What can hang from each mark:
Q_944: Q_206 Q_361 Q_668
Q_936: Q_56 Q_944
Q_206: Q_944
Q_496: Q_361 Q_668
Q_361: Q_496
Q_180: Q_668
Q_668: Q_180 Q_944

Every row comes from one small tree of marks. The marks that hang from a mark follow it in brackets, in the order of their numbers. Every link used is in the known rows. Which tree was each row made from?
In the rows, zero is written as 128.
Known rows:
Q_944(Q_361(Q_496(Q_668))): [117 120 114 157  86 104  79 107 120 115 134 125 118 109 111]
Q_936(Q_56 Q_944(Q_206 Q_361(Q_496(Q_668(Q_180))))): [137 176  86 129 110 142 122  85  83 152 132 141 161 107 107]
Q_361(Q_496(Q_668(Q_944))): [114 113 145 101  84 103 114 198 125 139 142 124  94 121 160]
Q_936(Q_944): [104 111 165 111 140 104 150 196 102 141  63 102 109 187 205]
Q_668(Q_180): [121 123 165 136 197 163 163 174 135  76  69 110 182 146 144]
Q_944(Q_668): [114  99 156 209 120 125 153 149 104 123 107 131 145 154 155]
Q_206(Q_944(Q_361 Q_668(Q_180))): [120 112 107 124 139 155 149  94 168  98 142 118 107 138 135]
Q_496(Q_361 Q_668(Q_180 Q_944)): [131 135 106  95 149 146 127 151 200 136 148 101 140 134 116]
Q_361(Q_496(Q_668(Q_180))): [133 143 141 133  97 137 120 192 126  95 131 127 146 116 139]
Q_936(Q_56 Q_944): [ 87 128 130 139 137 149 175 160  78 147  61 101 152 151 210]
Q_180(Q_668): [138 149 179 200  99 117 141 166 120 112  85 116 140 115 177]
Q_936(Q_56 Q_944(Q_206 Q_361(Q_496) Q_668(Q_180))): [136 180  94 151 133 155 144  52  79 151 136 162 157 118 114]
Q_206(Q_944): [113  82 145  92 122 138 154 206 138 105 104  91 108 142 179]
Q_936(Q_56 Q_944(Q_668)): [ 91 135 120 179 118 150 185 129  78 160  90 121 145 158 206]
Q_496(Q_361 Q_668(Q_180 Q_944(Q_206))): [161 144 105  95 144 139 117 145 183 148 165 119 159 121  70]
Q_361(Q_496(Q_668(Q_944(Q_206)))): [137 119 144 102  80  97 106 193 111 149 156 137 109 111 123]

Which tree is each row?
[142 134 145  50 210 129 121 102 147 126 132 148 126 118  80]
Q_668(Q_180 Q_944(Q_206 Q_361(Q_496)))
[116 104 110 117  91 132 121 112 141 114 159 127  72 125 150]
Q_206(Q_944(Q_361(Q_496) Q_668))
[161 130 124 192  99 102  87  63  81 139 165 178 141 105  52]
Q_944(Q_206 Q_361(Q_496) Q_668)
[122 110 108 112 108 117 110 160 176 162 149  98 119 132 127]
Q_496(Q_361 Q_668(Q_944))
[142 120 168  66 220 138 163 163 142 129 108 132 154 140 107]
Q_668(Q_180 Q_944(Q_206))
[145 140 144  88 113 120 120 186 132 127 155 141 127 111 114]
Q_361(Q_496(Q_668(Q_180 Q_944(Q_206))))
[155 158 162 131 110  91 107 107 130 153 135 146  95  93 126]
Q_180(Q_668(Q_944(Q_206 Q_361(Q_496))))
[125 125 109 103 124 155 135 103 161  96 156 130  90 124 141]
Q_206(Q_944(Q_361(Q_496) Q_668(Q_180)))
[147 128 110 116 136 112 118 107 161 141 158 129 141 121  68]
Q_496(Q_668(Q_180 Q_944(Q_206 Q_361)))
[114 118 125 191 108 116 102  70 109 120 138 150 110 125 124]
Q_944(Q_361(Q_496) Q_668)
[133 167  91 172 148 154 157  43  86 156 123 149 174 133 108]
Q_936(Q_56 Q_944(Q_206 Q_361 Q_668(Q_180)))
[114  91 108 139 105 132 135 102 149 119 144 115  89 137 145]
Q_206(Q_944(Q_361 Q_668))
[119 104 100  91  74 123 103 141 151 111 154 107  79 111 140]
Q_206(Q_944(Q_361(Q_496(Q_668))))
[121 128 121 199 168 145 135  49 142 100 120 140 153 141 104]
Q_944(Q_361 Q_668(Q_180))
[106 123 144  48 218 140 133 109 170 112 110 127 102 133 138]
Q_668(Q_180 Q_944(Q_361(Q_496)))
[169 148 113 147 104 110  73  93 107 117 160 154 162  89  32]
Q_944(Q_206 Q_361(Q_496(Q_668(Q_180))))
[138 122 139 117 137  86 109 116  91 157  95 127 120 162 116]
Q_936(Q_944(Q_206 Q_361))
